Known rows, with every step that occurs:
kunum/redib/bomezo: [-2 20 20 -20 -9 12 14 37 5 2 -1 44 -17 -7 49 -7 0 55 27 5 9 43 9 3]
gaguz/nanogib: [21 -9 6 -32 4 -13 40 4 -14 6 -41 8 -6 2 -42 22 19 44 1 16 15 0 -6 -8]
nanogib/gaguz/bomezo/redib: [-39 23 -52 3 -14 -48 -11 -34 28 -19 -9 90 0 15 -50 -38 -32 63 -35 -15 44 -55 61 -61]
bomezo/gaguz: [9 -42 -36 -6 3 -23 22 -20 -3 7 -65 -41 18 25 18 -1 -6 43 3 -11 9 -3 2 -15]
pudak/kunum/redib/bomezo: [12 18 9 7 -11 29 21 26 18 12 72 64 -20 22 50 14 -1 16 4 -2 -4 34 7 10]
pudak/bomezo: [10 -1 65 8 8 11 64 9 -24 39 -12 4 17 42 56 -18 17 0 -36 11 -64 -20 0 -15]
papul/pudak/kunum/redib/bomezo: [2 34 -6 -8 -11 14 -8 23 28 -1 67 61 -36 29 57 31 6 6 16 -21 -52 38 -48 22]
gaguz/bomezo/redib/kunum/pudak: [-46 24 13 14 8 -6 0 -20 55 45 89 4 -14 -38 17 -17 -22 -29 35 -41 23 -54 37 -31]
nanogib/gaguz: [-8 3 -49 -11 19 -32 -2 8 -19 -41 -1 -22 18 23 -20 -13 23 38 -39 27 21 -10 55 -16]
pudak/kunum/redib: [26 6 -44 15 -22 19 52 6 23 -10 46 69 -20 31 61 31 25 20 -43 0 -3 -24 12 16]
papul/pudak: [-3 13 -25 -10 8 -16 15 8 -6 -6 -11 -15 1 42 36 11 33 25 6 5 -33 -15 -16 21]
nanogib/gaguz/bomezo/pudak: [-44 24 -19 -2 1 -45 -66 -32 -18 -76 -3 -33 -5 -3 -59 -54 -8 4 -39 -3 20 -27 60 -54]
gaguz/nanogib/pudak: [4 3 10 -15 13 6 2 10 -55 -14 -68 0 -7 -48 -51 0 11 18 3 20 24 -15 -11 26]
pudak/papul: [40 -6 -5 1 -10 -1 -13 4 -15 -1 9 -13 23 8 23 -13 28 14 6 22 7 7 16 17]
libate/pudak: [3 2 -25 14 -30 14 74 32 -32 11 -31 -26 -17 66 9 -16 28 14 -18 42 15 -30 19 47]
gaguz/nanogib/pudak/kunum: [20 0 -2 13 17 22 4 -4 -45 -7 9 19 -3 -23 -52 25 9 -22 -20 14 7 -28 -15 36]
libate/pudak/kunum: [17 -2 -33 47 -26 29 84 17 -19 20 40 -11 -11 95 4 0 29 -27 -38 41 2 -43 16 52]
bomezo/pudak/libate: [6 -27 -30 18 17 -6 -2 -10 0 -67 -20 -81 28 -4 -17 -8 22 -1 -14 35 51 17 16 -6]
redib/bomezo/pudak: [-5 27 58 0 23 -1 -64 2 -8 -34 3 -38 36 -3 -4 -38 0 -13 30 4 2 49 32 -3]
redib/kunum: [-21 -7 -7 13 17 15 13 4 -17 19 7 -101 17 9 17 12 19 -29 1 26 14 -18 27 5]
redib/kunum/pudak/bomezo/gaguz/nanogib: [-9 -44 80 -47 33 -18 5 -10 20 56 4 -85 -21 -43 -16 32 -14 -66 20 -46 -78 25 -73 -46]
bomezo/pudak/papul: [34 9 9 -1 -9 -14 -90 -18 -2 -56 4 -38 36 -13 7 -24 25 -33 0 8 -2 21 25 11]
pudak/kunum: [27 -7 -18 36 9 18 45 -6 -3 12 64 5 18 55 32 14 27 -5 -28 15 -3 -28 29 12]
redib/bomezo/gaguz/nanogib/pudak: [-6 -27 37 -32 21 -10 -55 3 -45 5 -94 -31 1 -63 -87 -8 -44 18 56 -19 15 56 -47 -2]
libate/pudak/bomezo: [1 3 48 16 -28 26 98 34 -36 45 -36 -9 -13 81 31 -31 19 -23 -44 31 -60 -37 -16 21]
bomezo/pudak/kunum: [17 9 -8 36 15 4 -22 -29 10 -44 54 -10 29 35 15 0 25 -50 -36 3 -11 -13 36 13]
redib/bomezo: [-1 13 40 -1 23 12 12 29 -21 21 8 -18 22 18 8 -23 5 32 35 21 12 38 28 -2]
papul/pudak/kunum: [14 16 -35 20 11 2 21 -5 8 2 63 0 2 71 37 31 34 -15 -15 0 -49 -26 -21 28]
nanogib/pudak: [-5 10 -8 23 19 19 4 14 -61 -17 -30 -28 22 -23 19 -24 17 6 -6 28 19 -36 27 43]
pudak/bomezo/gaguz: [9 -41 45 -1 6 -12 48 -17 -7 37 -67 -20 18 40 47 -13 -13 6 -27 -24 -72 -3 -30 -37]
pudak/libate: [12 -39 -46 19 12 6 70 16 -14 -14 -18 -57 16 15 -2 6 23 43 -2 47 59 8 12 -1]

Rows:
[-53 16 -16 24 -20 -6 8 -42 32 44 4 12 -5 -6 -9 -8 -35 -8 10 -14 37 -60 37 -35] | gaguz/bomezo/redib/kunum
[18 9 -61 25 -59 31 86 29 10 -2 23 54 -52 73 43 18 28 -2 -52 19 0 -36 -3 56] | libate/pudak/kunum/redib
[3 21 48 32 26 17 -55 -13 4 -22 78 -15 33 24 -6 -17 3 -54 10 3 -13 43 33 4] | redib/bomezo/pudak/kunum
[-25 5 -32 16 2 -3 -5 -26 43 23 -4 -1 34 1 7 21 -9 -16 3 7 28 -32 36 -9] | bomezo/redib/kunum
[-15 20 9 7 -12 -10 -59 -23 60 35 108 1 -10 -59 5 -23 -17 -53 51 -40 19 -33 23 -20] | gaguz/bomezo/redib/kunum/pudak/papul
[7 -28 13 -71 -23 -29 -9 10 25 7 -89 47 -42 -41 -32 27 -35 71 39 -38 9 80 -62 -37] | kunum/redib/bomezo/gaguz/nanogib
[33 -1 -25 8 -49 12 18 27 -27 5 -13 -30 -6 44 3 -22 28 -9 0 41 13 -7 2 53] | libate/pudak/papul
[23 -29 -1 -39 -18 -10 -4 -9 37 13 -12 65 -44 -9 -36 45 -36 35 17 -41 -8 71 -66 -28] | pudak/kunum/redib/bomezo/gaguz/nanogib
[-73 20 -59 7 -8 -39 -40 -39 32 -6 13 0 -5 -12 -69 -16 -38 -6 -22 -11 42 -54 53 -61] | nanogib/gaguz/bomezo/redib/kunum
[-46 20 43 33 11 24 -25 -18 -6 34 -24 5 37 -30 13 -8 -27 -83 -20 -6 -41 -54 -2 2] | nanogib/pudak/bomezo/redib/kunum
[21 32 35 -26 -27 -4 -113 10 22 -61 11 17 2 -48 23 -28 1 -15 32 -9 -5 80 2 6] | kunum/redib/bomezo/pudak/papul
[4 1 82 -16 13 16 23 11 -64 19 -69 15 -4 -34 -22 -9 1 -19 -27 10 -54 -21 -46 6] | gaguz/nanogib/pudak/bomezo
[-26 4 47 15 2 9 13 -24 38 56 -4 18 34 15 31 10 -17 -51 -23 -6 -54 -34 2 -30] | pudak/bomezo/redib/kunum
[8 -38 33 -51 10 -27 -15 -6 -4 26 -73 -17 -2 -16 -70 16 -34 52 53 -24 7 74 -45 -37] | redib/bomezo/gaguz/nanogib
[10 21 -42 30 -11 36 14 12 -20 -28 25 60 -21 -16 59 10 15 -12 -43 4 5 -43 5 50] | nanogib/pudak/kunum/redib
[19 -30 -48 -13 -21 -4 -10 -18 0 -24 -59 56 -45 -52 -27 47 -25 5 -27 -36 -1 -6 -65 13] | bomezo/gaguz/nanogib/pudak/kunum/redib
[6 23 26 -12 -2 32 -22 28 -19 -10 10 76 -42 -57 -34 22 -16 -5 13 -8 5 34 -37 32] | gaguz/nanogib/pudak/kunum/redib/bomezo
[-3 -31 17 -8 17 -13 -12 2 -7 24 -45 -39 23 13 3 -20 -23 41 44 -17 5 57 -6 -23] | redib/bomezo/gaguz
[-17 -24 -44 19 35 1 14 2 70 5 77 -47 20 -45 -4 28 2 -30 34 2 61 -5 13 -14] | bomezo/redib/kunum/pudak/libate
[1 -35 -14 -25 9 -22 -20 -19 -40 -12 -114 -21 -3 -50 -67 9 -22 25 9 -16 16 2 -41 4] | bomezo/gaguz/nanogib/pudak
[-4 -62 -4 -26 27 -8 -24 10 -41 -9 -99 -77 -6 -79 -110 3 -50 27 60 1 59 81 -72 -12] | redib/bomezo/gaguz/nanogib/pudak/libate
[-1 -6 -31 -20 -16 -11 -26 -2 47 5 16 37 -38 28 46 38 -24 12 22 -58 -55 50 -79 0] | papul/pudak/kunum/redib/bomezo/gaguz
[-36 11 -36 -3 -1 -33 7 -5 -28 -22 8 -13 -19 19 -40 -43 -4 51 -34 11 27 -42 53 -46] | nanogib/gaguz/bomezo
[14 0 16 -4 22 10 -49 19 7 14 109 -106 12 -44 34 2 34 -75 42 1 1 10 17 22] | redib/kunum/pudak/papul
[-10 35 37 -18 -11 0 -59 12 17 -55 -10 27 -4 -30 31 -19 -2 8 14 -10 0 54 17 -4] | kunum/redib/bomezo/pudak
[19 14 -22 -8 -14 22 12 8 -16 -27 -6 86 -46 -47 -18 39 9 -2 -37 -3 6 -21 -30 37] | gaguz/nanogib/pudak/kunum/redib
[10 9 43 10 -9 -5 42 -20 34 38 -24 101 35 38 44 -10 -8 14 -37 -14 -50 -37 5 -32] | pudak/bomezo/redib
[11 12 -9 2 6 -6 -65 -12 69 16 103 -3 27 -53 23 10 6 -61 43 -16 13 1 20 9] | bomezo/redib/kunum/pudak/papul
